Each row was made from one walk, in order. Every step used is in the known rows, and no mark comes twice. Write each row's walk.
In the rows, zero is written as 128.
Known rows:
fusono/muka/pepud/kobugu: [160 113 102 161  92 117 178 122  95 114  97  95 115 132 130  84  93 126
  76  82 109 128 168 128 133 116 139 117 119 116 131  86  75 137 119 119
 146 148 172  80 162 109 127]
tulib/pepud/kobugu/fusono: [144  86 198 122 107 104 121  94 171 126  98 125  98 127 126  77 123 147
 101 112 125 140 182 121 121 125 139 121 135 127 155 151  65 141 157 170
 160 143 102 141 145 137 131]
goken/muve: [116  87 173 147 122 124 137 124 159 108 147 145 123 177 111  66 122 180
  96 110 136 137 152 123 113 141 134 129  79 138 114 136 105 183 123 124
 115 131 124 121 144 174 122]
zezu/dakov: [136 113 167 144 123 136 144 134 141 151 165 127 138 147 113  87 109 163
  68 106 119 133 122 112 116  71 132 121 108  91 161 132 104 174 138 141
 112 126 119 135 159 137 111]
zezu/dakov/nimi/kobugu: [135 119 163 129 115 138 144 175 101 113 145 142 124 144 111 115 125 126
  83 118  86 130  44  74 130  48  92 120 140  89 148 104 109 187 142 150
 112 115 137 108 160 161 134]
dugaz/kobugu/fusono/muka/pepud/tulib: [149 161 144 145 127 122 154 151  96 138 131  98 148 116  94 120 100 120
 100 126 131 138 105 125 129  81 162  90 123 107 129 104  77 134 123  91
 144 139 184 116 124 130  86]
dugaz/muka/pepud/tulib: [155 145 161 137 117 120 171 165  74 151 118 106 146 120  86  90  89 124
  90 123 127 145  80 135 116  81 153 100 135  96 124  75  96 134 126  81
 144 139 177 181 135 136  93]
muve/goken/lufezak: [131 107 165 139 153 123 146 163 168 103 151 146 118 115 113 112 125 177
 162  81 142 154 140 157 113 120 145 148 117  95 144 141  77 120 140 135
 103 134 152  99 155 137 136]
vepek/kobugu: [112  99 128 126 175  94 140 113 150 108 142 124 118 145 130 130 123 164
 124 105 117 122 124 137 113  94  91 144 113 125 130 137  86 157 138 139
 133 125 125 113 131 119  96]
goken/fave/kobugu/fusono/muka/dugaz: [ 89 129 153 128 119 111 146 160 125  94 107 106 127 157 135  86 153 159
  99 114 129 146 178 112  80 179 135 127 102 143 137 140  58 146 129 147
 167 147 157 100 137 128 109]
fave/kobugu/pepud/tulib/pivegag: [148 151 136 121  93 101 138 168  96 144 172 155 121 150 110  84 138 116
 118 112 123 139  99 126 118  46 103 114 138 106 123 120 121 145 129 107
 161 155 119 115 150 141 137]
tulib/pepud/muka/dugaz/kobugu: [147 108 137 104  92  94 193 163 175  89 163 108 110 149 133 158 130 137
  99 105 130 162  87 111 102 155 147 141 111 107 135 181  58 111 147 158
 112 123 133 185 133 140 102]
dakov/zezu: [145 106 148 109 113  81 142 119 101 106 127 133 107 135 107 105 124 179
 109 122 161 155 139 123  93 109 108 164  97 125  93 142 130 129 155 131
 140 138 133 125 127 144 100]
zezu/dakov/nimi: [131 120 152 130 114 141 136 184 124 133 139 162 133 135 102  82 146 142
  72 112 120 131 105  65 119  68 108 121 115  88 150 100 119 195 147 128
 116 122 126 125 159 140 124]
zase/kige: [ 97  89 146 153 133 109 115 117 113 117 129 144 119 146 103 100 131 186
 124 101 155 131 139 115  98 130 109 122  80 106 171 147  95 129 145 125
  94 100 116 131 158 148 119]
zase/vepek/kobugu/pivegag: [129  98 173 115 142  80 142 113 126 119 128 188 144 157 129 164 140 206
 132 117 120 121 186 134 137  82  73 170 131 144 138 188 109 145 116 140
 105 115 123  99 154  79  80]
tulib/pepud/muka/dugaz/kobugu/vepek: [166 111 128 115 104  93 160 158 174  96 140 132  99 126 131 155 132 149
 101 111 122 148 101 125 150 137 150 168 111  96 144 119  55 106 149 160
  85 115 136 155 118 133 100]
tulib/pepud/kobugu/vepek/zase/kige: [ 70  82 161 170 106  87 101  96 159 101  70 159  91 123 141 103 114 155
 110  98 140 109 121 131 140 132 120 142 112  81 171  89  86 126 161 125
  83 100 119  98 163 148 142]
fave/kobugu/vepek/zase: [ 44 120 165 146  90  85 119 135 144 123 123 141  91 121 138 110 119 113
 111 117 103  92 145 135 155  94 105 170 135 101 130  57  94 161 150 111
  97 132 139  93 177 121 124]
dakov/nimi: [136 106 140 130 107 120 135 181 124 107 121 168 117 139  99  95 156 141
 102 116 133 134 124  70 114  93  97 134 116 117 130 102 113 175 145 119
 120 128 128 125 158 139 115]
goken/fave/kobugu/fusono/muka/pepud/tulib/pivegag: [133 160 175 137 113 116 136 167  59 154 152 134 145 157 124  66 135 132
 108 105 133 139 154 138  97  59 104 101 115 116 125  99  88 147 134  76
 170 165 181 111 143 137 147]
zase/vepek: [116 103 161 134  90 100 168 118 137 120 121 180 134 145 122  88 141 175
 114  89 128 113 135 129 137  95 110 158 110 145 138 171 133 140 128 117
  88 128 123 130 160  77 116]
goken/fave/kobugu/fusono/muka/pepud: [ 96 151 146 156 123 126 130 144  91 148 106 107 146 139 126  75 111 129
 100 115 104 122 181 137 100 130 127 124 111 134 128 121  65 144 137  95
 155 155 200  80 155 123 126]
zase/vepek/kobugu/pepud/tulib/pivegag: [158 141 123 115 124  90 143 149 109 137 140 185 129 152 120 101 142 134
 129  93 135 129  86 137 130  42  81 125 145 117 129 151 138 143 123 109
 150 142 122 108 123 112 126]
goken/fave/kobugu: [ 57 137 178 131  97 115 143 151 134 132 175 117 134 157 137  79 146 166
 118 123  93 107 181 139  69 119 129 129 106 116 124 119  87 162 148 106
 124 133 142 147 188 129 143]
dugaz/muka: [145  92 162 105 101 103 178 182  98 123 120 100 106 146  78  94 115 142
 108  92 149 151 113 138 105 114 117 141 125 118 124 136  88 135 127 107
 146 133 143 199 145 127 100]
kobugu/pepud/muka/dugaz: [151 116  82 120 107 100 186 153 142 104 110 148 114 160 132 109 129 129
  79 107 123 172  97 101  92 171 161 133 134 131 143 150 105 132 144 179
 138 140 112 151 126 141  88]
kobugu/vepek/zase/kige: [ 57  94 158 164 120  88  94 115 126 104  94 164  96 128 119 115 126 160
 121 104 152 110 128 125 130 121  98 145  99  93 173  96  99 135 156 114
  69  98 122 100 159 146 113]
muve/goken: [121 104 184 130 138 108 148 140 130 106 138 126 118 114 112  86 135 138
 141  92 133 143 133 166 113 101 129 143 114 116 143 119  82 120 158 122
 108 141 143 117 153 143 111]
muka/pepud/tulib: [152 148 153 161 123 127 149 131  96 143 134 130 154 123 101  91  93 141
  91 134 119 138  92 122 121  76 153  96 124 103 132  72 105 144 132  94
 123 142 159 139 143 139 101]
muve/goken/fave/kobugu/vepek/zase/kige: [  4 113 187 157 127  93  93 139 116 112 102 151 116 114 142  98 141 149
 139  97 134  93 150 159 106 129 122 144 104  84 169  78  86 120 172  94
  63 104 147 107 174 153 138]
muka/dugaz/kobugu/vepek/zase/kige: [ 56 107 153 143 113  84 100 153 127  78 104 142  97 126 132 155 131 149
 125 100 151 116 119 115 127 152 103 150  95  83 171 114  79 120 152 124
  63  91 135 113 144 150 102]
fusono/muka: [144  97 108 163 109 113 171 119 125 110 120 109 112 158  99  98 122 166
  98  91 145 147 143 134 116 105 129 135 100 131 128 124  87 146 113 114
 148 136 150  70 147 113 107]
nimi/dakov: [147  69 187 124 104 108 138 127 143 191 143 143 114 161 122 110 129 176
 107  88 138 137 152 115 106 138 114 132 112  92 145 125  86 185 157 146
 128 128 123 125 162 129 104]
zase/vepek/kobugu: [ 96 106 129 118 155  84 158 105 149 113 123 160 135 140 141 124 143 171
 133  92 115 103 123 148 137  87  85 161 118 144 131 171 116 146 134 126
 110 122 129 115 133  75 104]
dugaz/kobugu/fusono/muka/pepud: [145 140 130 140 122 117 135 152  98 130 112  97 129 128 109 119  98 117
 104 103 124 135 147 122 130 116 118 132 110 127 132 149  57 128 129 108
 136 146 196  77 136 120  99]
fusono/kobugu/pepud: [158 139  87 159  90 116 129 147 158 138 120 123 108 142 102 156 122 123
 106 105 122 159 121 127 123 112 107 136 114 125 165 129 128 148 135 143
 144 131 126 111 136 115 116]
dakov/nimi/kobugu/vepek: [154 112 140 134 122 113 126 167 104  97 121 156  93 127 105 129 141 141
 109 121  95 120  84  97 169  68  92 153 132 100 147  49  99 161 142 140
  94 113 136  89 132 145 120]

Write each row's walk:
[165  98 126 139 102  99 146 130 129 104 119 122  87 116 120 104 125 159
  93 100 115 118 179 132 158 103 136 143 118 103 154  52  90 141 132 146
 107 127 115 116 145 114 116]
pepud/kobugu/vepek
[160 126  73 135 105 108 189 150 143 107 114 127 115 157 136 138 132 128
  78 101 122 180 110 107  98 166 147 135 117 129 155 127 107 128 139 172
 143 136 122 168 117 123 101]
fusono/kobugu/pepud/muka/dugaz
[137  91 129 141 109 110 154 113 114 115  95  94 102 140 111  86 128 147
  98  88 142 138 196 126 123 117 140 116 121 141 146 130  69 150 119 138
 174 149 137  82 137 109 110]
pepud/kobugu/fusono/muka
[139 114 172 124 121 114 125 128 102 133  99 116 117 119 127  79 110 125
 100 111 113 128 199 113 126 123 128 118 127 129 157 128  80 151 150 148
 150 147 134 134 144 129 113]
muka/pepud/kobugu/fusono
[ 90 113 138 143  91  81 139 164 146  73 105 118  82 127 132 160 117 117
 103  97 139 122 121 128 147 128 116 167 120 100 139  90  65 143 133 117
  96 124 158  73 141 122  94]
fusono/muka/dugaz/kobugu/vepek/zase
[155 153 112 160 100 124 142 141 145 142 128 124 133 129  89 141 116 127
  98 126 129 162  84 130 121  77 147  96 130 107 156  87 130 147 128 117
 152 127 126 138 124 128 103]
fusono/kobugu/pepud/tulib
[145 103 111 123 117 104 203 136 128  99 129 130 118 160 135 101 130 158
  78 103 135 166 118 103  89 163 147 135 106 132 140 129  91 134 139 167
 123 138 117 177 129 134  98]
pepud/muka/dugaz
[129 120 190  87 125 100 121 177 136  94 146 110 112 127 112 147 148 136
 125 122 142 145 165  97 110 148 113 132 111 130 157 196  54 138 145 163
 130 127 126 158 119 139  77]
muka/dugaz/kobugu/fusono
[101 120 157 176  92  96 127 130 152 116 103 127  86 126 130 151 114 133
  99 100 136 125 143 139 158  90  91 166 108 106 162  33 104 159 149 111
  93 123 143 111 147 106 124]
fusono/kobugu/vepek/zase
[154 119 115 105 109  92 169 178 138  94 155 120  96 126 119 164 142 148
 102 109 126 140 124 119 143 132 144 164 112 104 145 112  68 114 141 157
  79 114 130 163 112 124  84]
pepud/muka/dugaz/kobugu/vepek
[137 103 126 130 110 103 161 141 120  73  86  99 108 147 130  93 137 150
  89 100 141 160 174 104 109 170 136 128 109 142 144 131  62 141 118 170
 174 145 138  88 122 122  99]
pepud/kobugu/fusono/muka/dugaz
[144 108 110 147 111 108 174 145 128  73 107 111 113 163 120 103 132 165
  86 102 144 165 128 108 103 160 132 143  94 135 130 132  74 141 110 146
 149 139 146  73 130 125  92]
fusono/muka/dugaz
[141 114 125  94  99 100 196 179 133  89 173 101 112 146 129 163 135 136
 100 102 133 157 117 103  96 150 145 140 106 112 136 169  66 123 138 153
 101 121 135 196 130 135  88]
pepud/muka/dugaz/kobugu
[160 107  71 126 107 104 185 125 142 150 126 150 111 151 116 107 116 121
  89 100 116 160 105 118  98 120 166 124 150 126 145 150 123 136 153 155
 132 144 103 165 145 133 104]
kobugu/pepud/muka
[132 110 132 135 124 106 152 142 125  82  92 110 115 153 121  98 136 153
  95 112 147 164 151 102 107 166 132 135 101 147 145 149  64 141 125 160
 165 143 141  83 118 130  89]
kobugu/fusono/muka/dugaz
[164  83 160 148  84 101 161  92 186 106 108 125 103 140 137  76 106 156
  86 101 113 138 144 131 121 121 147 130 128 107 139 113  70 135 141 157
 144 135 106 124 168 131 149]
tulib/pepud/kobugu
[129 108 170  81 126  99 153 165 129 110 153 108 111 132 125 146 147 129
 116 111 137 154 153 100 104 147 140 130 113 133 156 195  58 133 155 168
 128 132 123 192 114 139  77]
pepud/muka/dugaz/kobugu/fusono
[155 113 143 116 112  98 132 167 144 104 162 115  94 120  97 163 141 154
 121 110 125 119 140 131 157  96 118 164 104  98 148 111  75 130 137 128
  76 111 134 133 130 120  92]
dugaz/kobugu/vepek
[149 137  76 113  88 100 143 193 158  86 126 115 102 144 102 164 129 104
 108 104 128 151  84 109 114 152 130 137 137 113 136 192  87 127 116 150
 144 129 136  79 130 134  82]
fusono/muka/dugaz/kobugu/pepud
[115 136 118 147 151 111 140 116 102 139  75 133 148 126 131  97 109 135
 111  98 114 116 146 142 144 108 102 148 116 149 135 155  84 134 127 106
 142 150 190  58 128  87 103]
zase/vepek/kobugu/fusono/muka/pepud
[183 148 134 103  98  95 142 196 102 110 168 151 112 155 103 127 139 115
 109 103 149 162  80 110 111  76 101 112 139 101 131 147 107 135 119 122
 151 145 128 129 124 150 113]
muka/dugaz/kobugu/pepud/tulib/pivegag
[146 131 127 157 130 124 131 132  94 141  91 116 132 131 107  88 101 126
  98 107 127 139 153 121 128 115 117 132 106 136 138 129  72 137 133 112
 151 155 184  69 136 122 104]
kobugu/fusono/muka/pepud
[117 113 122 123 156  96 148 134 133  80  93 106 117 150 130 114 141 157
 103 109 138 154 140 114 109 162 116 136 109 150 139 151  61 147 126 166
 172 141 142  73 106 122  82]
vepek/kobugu/fusono/muka/dugaz
[ 47  95 161 165 120  91 104 113 123 107 102 152 108 145 125 111 118 154
 117  95 158 120 123 115 100 126  95 133  95  97 163 131 102 145 149 110
  85 101 123 115 174 150 119]
vepek/zase/kige
[123 112  58 110 132  91 193 114 149 146 112 169 123 150 142 123 128 128
 102  86 108 129  87 137 117 108 145 143 160 140 138 174 135 131 148 155
 127 139 110 152 126  96 102]
zase/vepek/kobugu/pepud/muka
[112 128  87 118 138  88 133 130 167 122  99 177 124 141 126 128 131 128
 131  98 107 112  93 139 134 104 100 151 156 136 135 199 134 144 131 146
 134 130 111  78 131  93  97]
zase/vepek/kobugu/pepud
[145 139 104 107  91  99 131 195 163  87 138 129 102 139 103 166 130 104
 112 113 119 151  84 102 110 150 125 139 143 108 142 199  91 134 127 162
 129 125 123 108 139 147  80]
muka/dugaz/kobugu/pepud
[137 117  67 111 138  91 180 143 146  98 110 142 120 159 148 128 126 128
  86 104 113 163  84 108  96 166 148 141 145 133 140 152  99 133 142 186
 145 136 117 143 113 131  83]
vepek/kobugu/pepud/muka/dugaz
[ 92 111 144 125  93  80 158 158 145  95 121 132  84 129 144 160 121 111
  93  95 131 126 120 120 138 127 127 162 132  98 141  87  82 142 151 134
  82 127 140 145 146 126  96]
pepud/muka/dugaz/kobugu/vepek/zase
[ 60 100 131 137 116  80 133 143 121  93 105 143  97 132 139 153 130 142
 111  91 150 122 112 113 122 155 127 147 100  88 169 114  86 116 157 133
  62  94 136 146 141 142 106]
pepud/muka/dugaz/kobugu/vepek/zase/kige
[151 121 110 139 106 111 123 145 135 108 122 144 102 151 100 134 107 107
 111 115  91 142  45 115 123  93 111 127 162 115 148 164 113 153 126 165
 136 127 115  74 150 155 108]
nimi/kobugu/pepud
[151 152 143 161 129 127 145 128  89 147 109 112 151 121  98  86  97 130
  92 128 131 145 115 125 127  80 160  92 124 117 136  84  86 143 132  94
 151 150 173 103 124 134  95]
kobugu/fusono/muka/pepud/tulib
[184 134 137 126 104 105 134 165 101 138 154 168 113 157 100  89 133 127
 108 102 149 158  90 117 114  47 101 109 140 110 132 130 126 149 124 111
 159 149 115 116 140 148 125]
kobugu/pepud/tulib/pivegag
[137 108  56 118 145  95 184 119 148 144 128 149 113 152 133 125 119 124
  97  94 113 143  95 130 103 112 146 134 153 129 136 158 122 136 151 162
 140 144 108 156 126 125  93]
vepek/kobugu/pepud/muka
[157 112  76 106  97 101 191 153 141 139 156 134 104 145 113 148 119 110
  98  95 120 150 101 119 103 115 164 124 147 115 141 178 111 121 148 150
 116 139 113 182 139 130  97]
dugaz/kobugu/pepud/muka
[154 148 124 120 101 108 146 167 139 128 157 123 128 125  81 147 115 118
 109 129 125 142  66 117 118  78 165  92 151  92 136 142 112 138 130 118
 129 126 119 141 131 145  82]
dugaz/kobugu/pepud/tulib
[130 105 140 124 114 104 147 148 130 113 133  90 108 139  99 131 137 140
 121  96 153 144 161 130 122 108 125 126 105 137 140 177  56 137 124 124
 148 136 152  95 129 118  90]
dugaz/kobugu/fusono/muka
